Each row was made from one path, in order. Every step used is in the known rows, and no mark comes twice. Write each row's path.
Known rows
kifem > govu > pabef: [ -5  -4   8   3  -2  12  12   9  15 -21  -5  -5  16   1   7  -2  -2   2
   5  -5   8   8   8   7  12   8  43   2  -2   2   1  -7 -16 -20  22 -11]
vobov > vepam > kifem > vesilit > pabef > simod: [-10   0  18 -15  -7  43 -21  -5   7  16  24   6 -63 -17   5  -2  -1   7
   0  -4 -19   9 -25  -8 -11  29  20   4 -18  -1  18   9  26 -21 -26   4]
govu > kifem > vesilit > pabef: [ -5   7   5   3  13   3 -21 -15   2  20   3 -11  27  -6  12 -19  -4  -1
  12  -7 -15   5  -2  -1   3  22 -12   3 -17   1  10   4 -27 -13 -13   6]
simod > pabef > govu > kifem > luzi > niren: [  -8    3  -19   26    7  -17   23  -28   -9  -10    1   -6 -101    4
    6  -10   -2    9   14    9   40   -2   -1   -6    3   15  -10   -1
    9   17  -40    2   17   -2   -6   -1]
vobov > vepam > kifem > fasid: [ -7  -8  18 -19  -1  10  -4  11  -5  21  -6  -5 -51   4  -3  -8  -1   1
  -6  -7  -8  15   0 -14 -12 -38  13   5   1  35  35   4  33  16   2   2]
simod > pabef > govu > kifem > vobov: [ -1   5 -17   7  12 -14   3  -7   3  -9  -3  -3  27  -1 -13 -13   0  -3
  17   8   9  -6   6   0  -7  10 -13  -2  -3 -22 -12  -2  14 -11  -2   0]
pabef > vesilit: [ 10   3   6   2  -4  -4  -4  -4  -7   4  -5   9  16  -3 -10   4   2  -1
 -18   0 -22   6  -3   3  -2 -14  21   0  -3   9   1  -3   1  12   7  -6]
liviv > simod > pabef > vesilit > kifem > fasid: [ 14  -7 -22 -13  -8 -14  -1   9  -2  18   6  -1  21   7   7 -11   3   2
 -24   3 -38 -23  -1 -29  -4 -70 -34  -6  23  47  17   1  33  18 -33  14]
simod > pabef > vesilit > kifem > govu: [ 11   0 -15 -14   0   0  -2  10   2  -1  23   5  18   2   7   8   2   5
 -23   2 -23 -10  -4 -10  12  12 -28  -4   2  12  -8  -6  31 -12 -23  -7]
vesilit > pabef > govu > kifem: [  0   5   4   4  12 -22 -22 -14   5 -18   4   3  20 -11   3 -10  -2  -6
  16  -1  10   7   6   4   1  -9  -9   1 -23   3   9   5 -10  15  11   3]
simod > pabef > vesilit > kifem: [ 12  -1 -15  -7  -4  -8  -3   4   2   9  13   3  18   1   3  11   2   2
 -21   6 -35 -11  -8 -12  -3 -12 -28  -4  -1  12  -1  -2  23   5 -26  -1]
vobov > vepam > kifem > luzi: [ -6  -5  17 -11  -4  17  17   3  -8  13  -2  -1 -69   4   3  16  -3   1
   2  -3  38  16  -4   2  -6  31  18   6  13   6 -10   4  25  -4   6   0]
govu > kifem > vepam > vobov: [ -6   2   9   8  14   7  -5  -1  -6  30 -10  -1   4   9  12 -16  -1  -2
   6  -2  -6   9   3  20  22  27  -9   1   1 -56  15  -4 -38  15  17  -1]
vobov > vepam > kifem: [ -5  -4  18 -10  -6  12  -3   6  -5  13   3  -1 -57  -1  -9   7   0  -2
   1  -3  -2  15   2   3 -12   0  17   6  -1  -2  20   1  23   0   9  -6]
simod > pabef > vesilit > kifem > vobov: [ 11   3 -14  -6  -2  -5  -3   5   4  12   8  -6  29  -1  -9  11   2   4
 -14   4 -36 -11  -6  -8  -6  11 -30  -3   0 -19 -13  -4  25 -14 -27   5]
liviv > simod > pabef > vesilit: [ 16   0 -21   8 -11 -10   3  -5  -1   9   4   5   7  -2  -9 -12   4   1
 -21  10 -27 -22   2 -10  -6 -39  22  -4  19  13   1  -3  20   8 -14   2]
liviv > simod > pabef > govu: [  2  -3 -23   6 -12 -18   4   1   0 -23  -1   4   8  -1  -7 -11   3  -5
   0  11  19 -14  12  -8  -6 -37  37  -5  20  12   3   2  14   1  -7   0]
simod > pabef > govu > kifem: [  0   2 -18   7  11 -16   4  -7   1 -11   1   6  15   1  -3 -13   1  -4
  12  10  12  -6   4  -6  -2 -15 -11  -2  -6  10  -1  -1  10   6  -1  -5]
vesilit > kifem > vepam: [ -4  -4  11 -13  -3  12  -7  16  -7  12  -1  -6  24  11  12   7  -1  -1
   0  -5  -5  10   0   3  21  27 -10   1   4   6  -1   2 -25   8   5   1]
vobov > vepam: [ -3  -1  17   4  -8  13  -2   4  -3   8 -19  -2 -58   0  -8   0   0  -1
  -2  -3   2  11   4   4 -14  -4  29   4  -2   2   4   2 -19   9  19  -5]
luzi > niren: [-11   1   4  27 -11   2  -7 -16 -14  10 -11 -17 -80   3  -6  -6   0   8
   0   0  -9  15   5  -1  -2 -11  37   2  -2   4   1  -1 -24   1  13  -7]
simod > pabef > govu > kifem > vobov > vepam: [  0   5  -2   4   9  -8   5  -4   7 -13  -4   1 -51  -5 -18 -11   1  -2
  17   5  10  -8   6   3 -18  15 -19   0  -3 -21 -16   0  24  -6   1   2]
vesilit > kifem: [ -4  -3   3  -7  -6   5  -7  10  -7  11  -7  -8  31   7   5  18   0  -2
   0  -3  -3  12   2   1   1  -5 -16   0  -1   7   8   2 -25  -3   5  -1]
liviv > simod > pabef > govu > kifem > fasid: [  3  -4 -25   1   8 -23   4  -3  -3  -3  -6   1  18   8   2 -33   1  -3
   9   6   7 -18  13 -22  -4 -73 -18  -5  20  45  17   2  22  20  -7   9]
niren > luzi: [ -3  -1  -4   1 -27  10  29   0  -7   9 -20  -7  29   2  -1   3  -2  -3
  -2   1  52  13 -11   3  -1 -12  36   1  -3   7   9  -7 -27   1  10  -7]
simod > pabef > vesilit: [ 12   2 -16   6  -4  -6   1  -3   3  10   0   6   9  -4  -8  -8   3   1
 -22   9 -27  -9  -9 -10  -5 -18  24  -2  -2  11  -2  -6  21  10 -14  -6]
fasid > kifem > vesilit > pabef: [ -4   1   5  -5   2   7 -21   0   7   8  -1 -11  23 -12   7  -4  -3  -1
  -3  -7  -2 -22  -5  -3 -10  10  -4   1 -17   1  10   8 -39  -2 -25   6]
govu > pabef > vesilit > kifem > vepam: [  9  -3  17  -5  -4  -5  11  16  15 -12  15   9   9   2   9  12   1   0
  -8  -6 -34   0  -3   6  20  17 -19   1   2   8  -7  -3  12  10   1   5]
fasid > kifem: [  0  -4   3  -1   1   8  -2   8  -4   8 -17  -5  27   1  -4   8   0  -3
  -5  -2  12 -19   1   1 -12 -21  -7   0  -3   5   4   2 -43  18  10  -4]
simod > pabef: [ -3  -2 -18   7  -4   7   1   1   3  15 -13 -11  16   2  -1 -12   0   0
  -5   9  -3  -5  -2 -10  -4 -14  38  -1  -1   7   3  -3 -10   0  -6  -7]
liviv > simod: [  1  -3  -3   8 -11   2  -2   1 -10   8 -17  -6  18   4  -3  -4   2  -2
  -1   0   3   0  13   2  -3 -33  35   0  20   4  10   1 -28   2  15   2]
liviv > simod > pabef > vesilit > kifem: [ 15  -3 -22  -3 -11 -11   0   4  -1  10  15   4  18   2   1   8   4   1
 -19   7 -32 -23   2 -13  -3 -34 -30  -5  21  13   2  -1  25   3 -24   6]
govu > kifem > vobov > vepam: [ -1   5  18   9  10  13  -1  -5  -4  20 -19 -10 -36   1 -15  -3  -1   0
  15  -7  -6   8   7  13 -15  19 -21   5  -2 -28  -8  -1 -17  -5  25   3]
liviv > simod > pabef > govu > kifem: [  4   1 -24  10   4 -21   7  -7  -2 -11   3   6  16   2  -2 -15   2  -6
  13  10  14 -18  14  -4  -3 -38 -14  -4  16  11   2  -1  12   4  -1   2]
fasid > kifem > luzi: [ -1  -3   1  -3   2  13  20   5  -6   7 -24  -6  11   5   6  17  -2   0
  -3  -3  49 -19  -6   3  -7  10  -8   0  10  11 -28   4 -42  13   8   0]

Which path is each row?
[ -6   4  10   6  13 -11  -5  -1  -4  -8  -1  12  -2   6   4 -12  -1  -6
  10  -1  16  11   7  22  22  27  -8   0  -2 -53   9   0 -16  16  17  -1]
pabef > govu > kifem > vepam > vobov
[ -3   4   2   2  11 -11  20  -9  -9 -18 -10   8   9   6   4  10  -2  -3
  18  -2  56  10   3   9   5  19 -14   0   7  14 -30   3  -6   3  18   1]
pabef > govu > kifem > luzi
[ -4   5 -16   3  11 -12   5  -8  -1 -12  11   7  17   1   2 -17   1  -2
  15   5   8  -8   0  -8   0  11 -12  -2  -3   9  -4   0  18 -19 -25  -3]
simod > pabef > govu > kifem > vesilit
[ -2   4  11   1  14 -17 -22  -7   6 -15  10   3  11  -7  11 -24  -2  -5
  15  -2  11   8   4   7  21  24  -4   1 -18   3   0   4  -9  24  12   5]
vesilit > pabef > govu > kifem > vepam
[ -5  -7   8  -8  -3  11  10  18  14 -20   8  -5  26   5  15  18  -1   0
   7  -8   0   7   9   5  15  12  -9   0   1   3   2  -4 -13 -25  10  -6]
vesilit > kifem > govu > pabef
[ -6   6   5  -1  10 -12   1 -10 -11 -18   6  10  23   3  -3  -4   0  -5
  17  -5  11   8   4   6   2  15 -12   0  -5   8  -1   2  -1 -17  -5  -2]
pabef > govu > kifem > vesilit
[ 12  -3   9  -3   4   1  14  10  16 -30   9  11  13  -8  -1  11   1   0
 -14  -6  -7 -29   0   7   1  -6 -15   0  -3   3  -7  -7  -1   4   8  -9]
fasid > kifem > govu > pabef > vesilit
[  0   3   3   5  10 -16  -1  -8  -8 -17  -4   9  23   2  -6   0   0  -6
  15   0  17  10   9   8   1 -12 -13   0  -7   6   2   1  -9   8  22  -4]
pabef > govu > kifem
[ 11  -1   9  10  -5  -8  13   0  14 -15  -3  10   6  -6  -8   6   2  -1
 -10  -2 -27   2  -1   5  -4 -19  29   1  -5   5   2  -5   7   6  14  -3]
govu > pabef > vesilit
[-14  -2   3   9  -4   4  14 -16 -18  16   4 -15 -96   7   5  10  -3  12
   3   0  26  20  -3  -1   5  23  25   4  13   8 -13   2  18 -12   2  -2]
vepam > kifem > luzi > niren
[ -1   1   3  -1   2  11  -5   8  -2  10 -23 -15  35   1 -15   9  -2  -1
  -1  -4   8 -18   2   7 -16   2  -8   0  -2 -27  -7   0 -42   0   9   2]
fasid > kifem > vobov
[ -6   7   2   4  10  36 -20 -19   2  24   6   2  20 -10  13 -14  -1   6
  10  -3 -22   4 -23  -7   1  20 -12  -1 -20   3   2   3 -29 -16 -13   6]
govu > kifem > vesilit > pabef > simod
[  5   2  -9   9   2 -12   7  -5   4 -12  -2   1 -54  -3 -18 -14   1  -3
  17   6  12 -20  17   3 -19  -5 -19  -2  18 -21 -11   2  25  -6   1  10]
liviv > simod > pabef > govu > kifem > vobov > vepam
[ -9   2   7 -17  -2 -16 -23  -4   3 -23  31   5  15 -12   2  -6  -2  -5
   7  -4   7  13   1  -2   3  22  28   3 -18  -1  25   8  40 -24 -29   2]
vepam > kifem > vesilit > pabef > govu
[ -1  -4   4 -10   4  17  -2  11  -4  -5  -7  -5  29   2   2   4  -1   0
  -7  -5  22 -17   5   2   3   5  -7   0  -1   3  -4  -1 -36   2  11 -10]
fasid > kifem > govu
[ -8   1   5  -9   2   7  -6   5  -7  16   0 -14  35   2 -15   5  -2   0
   6  -3  -5  17   3   5  -4  17  22   4   0 -31  12  -3  14 -23   5  -1]
vepam > kifem > vobov
[ -3  -1 -17   3  -5 -13   2   2   4 -22  -3   5   8  -1  -8  -6   2  -3
  -1  11  19  -2   3  -7  -5 -14  38  -3  -3  10  -2   0  11   1  -6  -8]
simod > pabef > govu
[ -8  -2  11  -6  -2   9 -10  17  -3  20  -3  -5   5  11  16   7  -1  -1
  -5  -4  -7  12   1  14  22  34 -11  -1   4 -53  15   2 -35   5  -2   1]
vesilit > kifem > vepam > vobov
[ -1   8   5   7  14 -21 -24 -13   7 -15   0  -6  30 -13  -8 -12  -2  -5
  20  -3   9   9   9   9  -4  15 -11   1 -21 -29  -5   4  -8  -3  10   9]
vesilit > pabef > govu > kifem > vobov
[ -3   2   4   2  -5 -20 -23  -6   8 -28   0   3  11 -13  -3  -7  -1  -6
   3   1  16  11   5   2  -2 -10  41   0 -19   5   9   7  -9  10   4   1]
vesilit > pabef > govu
[ 11  -2 -14  -4  -7 -10  -4  11   2  18  17   7  -6   5  11  -3   3   1
 -22   7 -35 -23   2   1  17   3 -24  -6  25 -45  10  -2  16  12 -29  10]
liviv > simod > pabef > vesilit > kifem > vepam > vobov
[ 10  -3   9   0  -6  -9  10  10  13 -13  10   8  18  -2   3  27   2  -1
  -5  -5 -33   0  -2   4   0 -17 -24   0  -5   7   4  -3  10   0   1   2]
govu > pabef > vesilit > kifem
[  9  -3   8  -3  -5  -5  31   6  11 -14   3   7   4   2  14  34  -1   3
  -5  -7   5   1  -7   5   5  13 -23   0  10  15 -28   0  12  -5  -3   7]
govu > pabef > vesilit > kifem > luzi
[ -6  -4   4   4  -5  45  13   6  17 -19  -2   8  10  -3   7   3  -1   8
   2  -1   4   7 -12   3  10   8  41  -1  -4   5  -7  -5 -18 -23  20 -11]
kifem > govu > pabef > simod
[ -7  -3  19 -19  -2  20  -4  10  -4   1  15   0 -55   1  -2   5  -1   1
  -3  -5   9  15   7   5   3  24  17   6   2   0  12  -1  29 -15  11 -12]
vobov > vepam > kifem > govu
[ 10  -5 -16 -15   0  -9  -2  10   1  19   4  -2  23   6   7  -7   2   4
 -25   2 -40 -11 -11 -30  -3 -52 -33  -4   2  46  13  -1  33  19 -33   7]
simod > pabef > vesilit > kifem > fasid
[ 11   2  22  -9  -7   3  -7   7  -2   4   2   3 -44  -3 -17  23   2   2
 -12  -9 -32   3  -1   7 -15  20 -36   1   0 -25 -12   1  18  -6  -1   7]
pabef > vesilit > kifem > vobov > vepam
[ -8  -3   2 -12   2  10  16   1 -11  15  -3  -5   8   7   8  16  -3   1
   3  -2  36  17  -5   2   5  23  23   4  13   9  -7   1  14 -10   3  -1]
vepam > kifem > luzi
[ -5  -4   5  14  -8  38  14   3  15  -5 -14   7   8  -5   1   7   1   4
   7   2  -6   6 -16   1  -4 -16  40  -1  -7   5   2  -2 -26  -6  19  -4]
govu > pabef > simod
[ -9   4   1  24   7 -17  19 -28 -19 -15  -5  -2 -94   4   3   4  -1   8
  18  -2  45  13   5   6   5  20 -11   1   6  13 -35   4  -1   2  17   1]
pabef > govu > kifem > luzi > niren
[ -1   6   4   2  12 -13  -2  -7  -5 -15  -9   1  32   1 -16   0   0  -5
  21  -2  13  11  10  13  -4  12 -15   0  -5 -26 -10  -1  -5  -9  20   2]
pabef > govu > kifem > vobov
[ 10   1   6  -8  -6  -6  -7   4  -9   5   7   7  24   2  -2  22   3  -1
 -15  -4 -29   5  -4   1   0 -12 -30  -1  -4   8   2  -1   5   7  -3   0]
pabef > vesilit > kifem
[ -4   1   1   4  -6  35 -23  -8   8  12  -8   1  10 -15   4  -8  -1   4
  -4   3 -10   7 -21  -7  -3  -8  38   0 -21   3   5   5 -34   5   3   1]
vesilit > pabef > simod
[  7   0  -7  -7   0  -5  -6  11   6  18  15   6 -10   4  12  -1   2   2
 -24   6 -36 -10  -9   2  20  26 -23  -4   4 -47   5  -3  15  13 -30   2]
simod > pabef > vesilit > kifem > vepam > vobov
